Known rows, with every way that one mark hangs from another
buse{tada}: [-30.3   3.6 -18.7   2.4  39.4 -12.8  22.4  10.5  25.8 -11.2  42.6 -21.9
  13.6 -12.5   7.8 -29.8 -11.3   9.7]
tada{buse lamu}: [-26.5  15.3 -33.4 -39.6  24.3  24.4   7.6  13.0  30.3  32.5  21.4  12.8
   0.2  11.3  13.7 -43.3 -26.1 -43.6]
nifaz{lamu{bova vobon}}: [  7.0  -2.0 -21.1   9.5 -16.9  25.2  66.8 -40.6  12.5  28.9 -11.0 -15.9
  41.1  -1.5  60.5 -30.2  13.6  19.7]
sovul{lamu}: [-29.4  31.8 -32.0 -32.5  10.0 -14.0  39.2  -1.4   6.5  23.3  12.5 -23.8
 -10.0  13.0  29.9 -34.8 -25.0  30.7]
sovul{lamu{bova vobon zafo}}: [ 32.0  33.2 -29.1 -18.0  -0.1  14.6  41.3 -33.0  -0.7  24.1 -25.6 -18.3
   5.8 -19.1  28.5  -4.3  23.6  27.0]
lamu{bova}: [ -2.4   9.7 -11.1   3.1   8.6  16.3  49.0  -8.8  13.0  35.2  31.6 -31.9
  17.3   3.6  11.6 -15.6  -8.0  -1.2]
buse{tada{lamu{bova zafo}}}: [ 19.7   4.4 -11.7   6.4  37.6  32.7 -13.9  -7.0 -15.1 -15.4  40.5  22.2
  22.1 -14.7  -6.0  -3.2  -0.3 -24.1]
buse{tada{lamu{bova nifaz zafo}}}: [ 41.7 -10.6 -19.6  23.8  51.0  39.3  -4.8 -16.4 -25.1 -45.6  -0.8  34.0
  34.7 -13.2 -21.3  -8.6 -14.2 -15.3]
vobon{lamu{tada}}: [-12.5   7.9 -51.9 -38.7   0.1 -16.1  17.2  28.6   5.4  10.9  -0.6 -29.9
 -14.0   2.9  -2.2 -39.4   9.0  -2.2]
vobon{lamu{nifaz tada zafo}}: [ 25.0  -8.7 -58.3 -21.1  17.5  -7.1  -5.6  22.3 -37.7 -14.2 -19.8   4.7
   1.4  -3.0 -29.8 -32.3   8.8   6.4]
lamu{tada}: [ -6.7  17.4 -21.0 -22.0  12.1 -11.7  32.9  33.0  29.6  19.4  26.2  -3.3
   3.9  13.6  16.4 -27.2  -3.9  -8.8]
tada{lamu}: [-20.3  33.3 -29.4 -22.8  13.3   8.0  26.9  15.0  23.6  23.9  26.7  -1.5
   6.7  17.0  13.0 -53.5 -35.7   1.4]
tada{lamu{nifaz}}: [  4.2  13.9 -34.1  -5.5  22.1  17.8  29.2  12.7  10.2  -5.6 -13.1  15.1
  22.2  19.1   1.1 -59.4 -52.1  10.3]
nifaz{lamu{bova tada}}: [ 12.0  -6.8 -12.3   2.5   1.6  16.9  37.7 -15.1 -12.6  19.1  14.0  10.6
  22.5  25.5  47.9  -6.6   8.4 -23.5]
bova{lamu}: [-25.6  16.0 -47.4   3.0  -9.8  13.6  35.5  -3.8  26.9  20.1  37.3   4.5
   1.1  21.8  24.7 -47.1   2.6  17.3]
buse{tada{lamu{vobon}}}: [ -0.9  20.3 -25.5  -4.7  23.8   9.9  20.2  -3.2  63.2 -25.7  -4.5  11.3
  21.2 -21.2  29.4 -56.4  -2.1  10.8]
vobon{lamu{bova nifaz tada zafo}}: [ 51.4 -16.9 -47.5  -5.3  16.8  24.1  -0.4   1.4 -45.9 -10.0 -26.6  -1.8
   6.5  -1.7 -30.2  -8.4  19.0  -4.8]
tada{buse lamu{bova nifaz}}: [ 23.7 -13.4 -28.1 -11.0  34.3  63.9  16.1  -9.8   8.2   7.1 -19.0  24.5
  17.4  16.6   0.3 -22.2 -29.1 -48.6]
vobon{lamu{bova tada{buse}}}: [  9.3 -22.4 -41.8 -32.6  10.8  33.8   2.2   5.2   7.0  24.6  -5.6 -13.4
 -12.8  -0.3  -5.4  -4.3  33.0 -68.8]
tada{buse lamu{nifaz vobon}}: [ 19.6   3.4 -47.0 -17.3  27.8  41.2  25.0  -4.1  46.2  -1.6 -47.5  27.8
  25.8  -8.6  19.0 -60.8 -19.5 -12.8]

Rows
[ 11.3  -5.3 -33.4 -24.5  -3.4  17.5  23.2   9.1   1.5  19.6  -1.2 -26.3
  -7.7   5.9  -2.3 -14.5  19.8 -17.8]	vobon{lamu{bova tada}}
[-12.2  18.8 -39.9 -35.1  32.8  23.2 -17.6  16.2  -3.2  30.7  29.0  22.2
   3.1  -5.0  -7.4 -18.9 -10.5 -46.2]	tada{buse lamu{zafo}}
[  1.3   2.2 -20.3 -24.5  26.3  54.4  11.8  -1.9  25.9  36.8  21.4   8.2
   5.6  12.0  10.1 -16.9 -11.6 -59.1]	tada{buse lamu{bova}}
[ 62.3  -2.7 -31.6  18.8  15.1  28.4  42.8 -25.2  -3.1   6.2 -33.1  -5.7
  44.7 -22.5   2.3 -12.4  14.2  29.2]	lamu{bova nifaz vobon zafo}
[ 60.3   8.4 -23.0  -5.6  30.9  18.3  20.4 -13.5 -35.8 -18.4 -35.5  22.0
   2.3  12.6   5.0  10.6   0.6  -2.3]	sovul{lamu{bova nifaz tada zafo}}
[ 27.1  11.1 -39.2 -33.6  21.9   8.0   3.1  22.4  31.8  22.1  -5.3  21.2
  12.6 -24.8  22.1  -8.3  46.0 -31.6]	lamu{tada{buse} vobon zafo}
[ 35.0  26.1 -45.7   0.8 -15.1  12.0  13.6   3.8  33.0  -2.4  -2.7  43.3
   5.4  -0.6  25.2 -30.0  62.2  18.9]	bova{lamu{tada vobon zafo}}
[ -0.7   2.7 -34.7  -8.2   9.1 -17.8  12.3  12.1 -35.7  11.3  23.5  28.5
  16.4   9.4  28.3 -12.5   9.7  -9.1]	nifaz{lamu{tada zafo}}
[ 17.0  20.3 -47.8 -13.8  14.4  -3.4  60.0 -26.3  25.6  -9.7 -61.4 -10.1
   7.9  -2.1  34.1 -55.1 -24.2  55.4]	sovul{lamu{nifaz vobon}}
[ 11.8  17.2 -32.5  -3.5  31.3   4.8  -0.5  -1.9  26.3 -26.1   4.7  26.6
  24.9 -36.5  14.3 -36.6  10.9  10.0]	buse{tada{lamu{vobon zafo}}}
[ 71.7  -5.0 -13.0  13.2  12.8  25.3  58.3 -12.3  38.9  -8.5 -48.1  10.0
  31.4  -0.5  23.6 -24.4  12.9   5.3]	lamu{bova nifaz tada vobon}
[ 29.9  -5.0 -14.3  -1.8 -12.2  17.9  57.5 -23.1  18.8  11.9 -22.4  13.9
  29.8   5.7  64.1 -17.7  30.2  -9.8]	nifaz{lamu{bova tada vobon}}
[ 13.1   3.6 -50.9 -16.4  45.9  32.3 -16.0  10.1 -20.0   2.1  -5.4  41.3
  14.9  -1.9 -17.0 -25.3 -25.6 -29.1]	tada{buse lamu{nifaz zafo}}
[ 62.0 -21.7 -24.3  -2.9  24.2  47.4  36.9 -10.2  37.3  -0.4 -51.8  23.5
  28.5  -7.3  20.4 -17.0  28.0 -38.0]	lamu{bova nifaz tada{buse} vobon}
[ 32.0  41.5 -35.0 -36.6   9.9 -14.9  20.5   2.2  16.1  -0.8 -28.8  18.6
  -6.3 -12.5  38.2 -17.6  27.3  21.3]	sovul{lamu{tada vobon zafo}}
[ 23.3 -15.5 -45.3 -35.5  17.7  32.4 -22.9  14.4 -24.0  25.3   6.6  -1.8
 -12.9 -15.8 -16.3  11.0  49.6 -65.0]	vobon{lamu{bova tada{buse} zafo}}
[-13.2 -11.2 -39.4 -25.4  26.2   2.0  -7.6  10.0 -27.1  21.1  20.3  38.4
  11.8   3.1  25.2  -3.0  21.4 -51.1]	nifaz{lamu{tada{buse} zafo}}
[ 11.4  20.2 -43.4  -3.3  -3.4   7.6   2.9  18.5  -2.7   0.4  25.0  41.2
  -3.8  18.5   9.4 -16.5  31.9  -3.6]	bova{lamu{tada zafo}}
[ 19.7  14.9 -32.2 -23.7  31.9 -10.4  34.5   4.8   1.2 -23.1 -38.2  18.8
 -10.6  19.6  20.1 -33.3 -26.3  14.7]	sovul{lamu{nifaz tada}}
[ 24.1  22.8  -7.7 -24.5   9.8  11.4  38.8  -5.2  11.2  10.6 -13.3  -4.2
 -16.1  12.8  31.4  -4.1   4.6 -13.4]	sovul{lamu{bova tada}}
[ 35.3   6.9 -29.8   1.3  26.2  18.3  26.2 -32.3 -48.3   1.0 -23.3  -3.1
   7.8   1.4  -3.1   2.7 -14.5  24.7]	sovul{lamu{bova nifaz zafo}}
[  1.0  21.3 -42.2 -48.2  32.3   0.1 -14.5  16.1 -13.3  17.3  -1.8  26.3
 -26.0  -1.6  14.3   9.1  13.9 -38.2]	sovul{lamu{tada{buse} zafo}}
[ 36.1  25.9 -29.4 -19.0   8.2 -11.2  21.8  17.6  22.5  13.0  -5.9  10.3
  18.6 -19.9  21.0 -23.1  38.4  11.0]	lamu{tada vobon zafo}
[ 27.1 -21.9 -25.1  -7.9   1.8  34.7  34.0 -23.0  28.9  20.9 -24.4  26.3
  23.7  -1.6  58.9 -10.7  45.1 -49.3]	nifaz{lamu{bova tada{buse} vobon}}
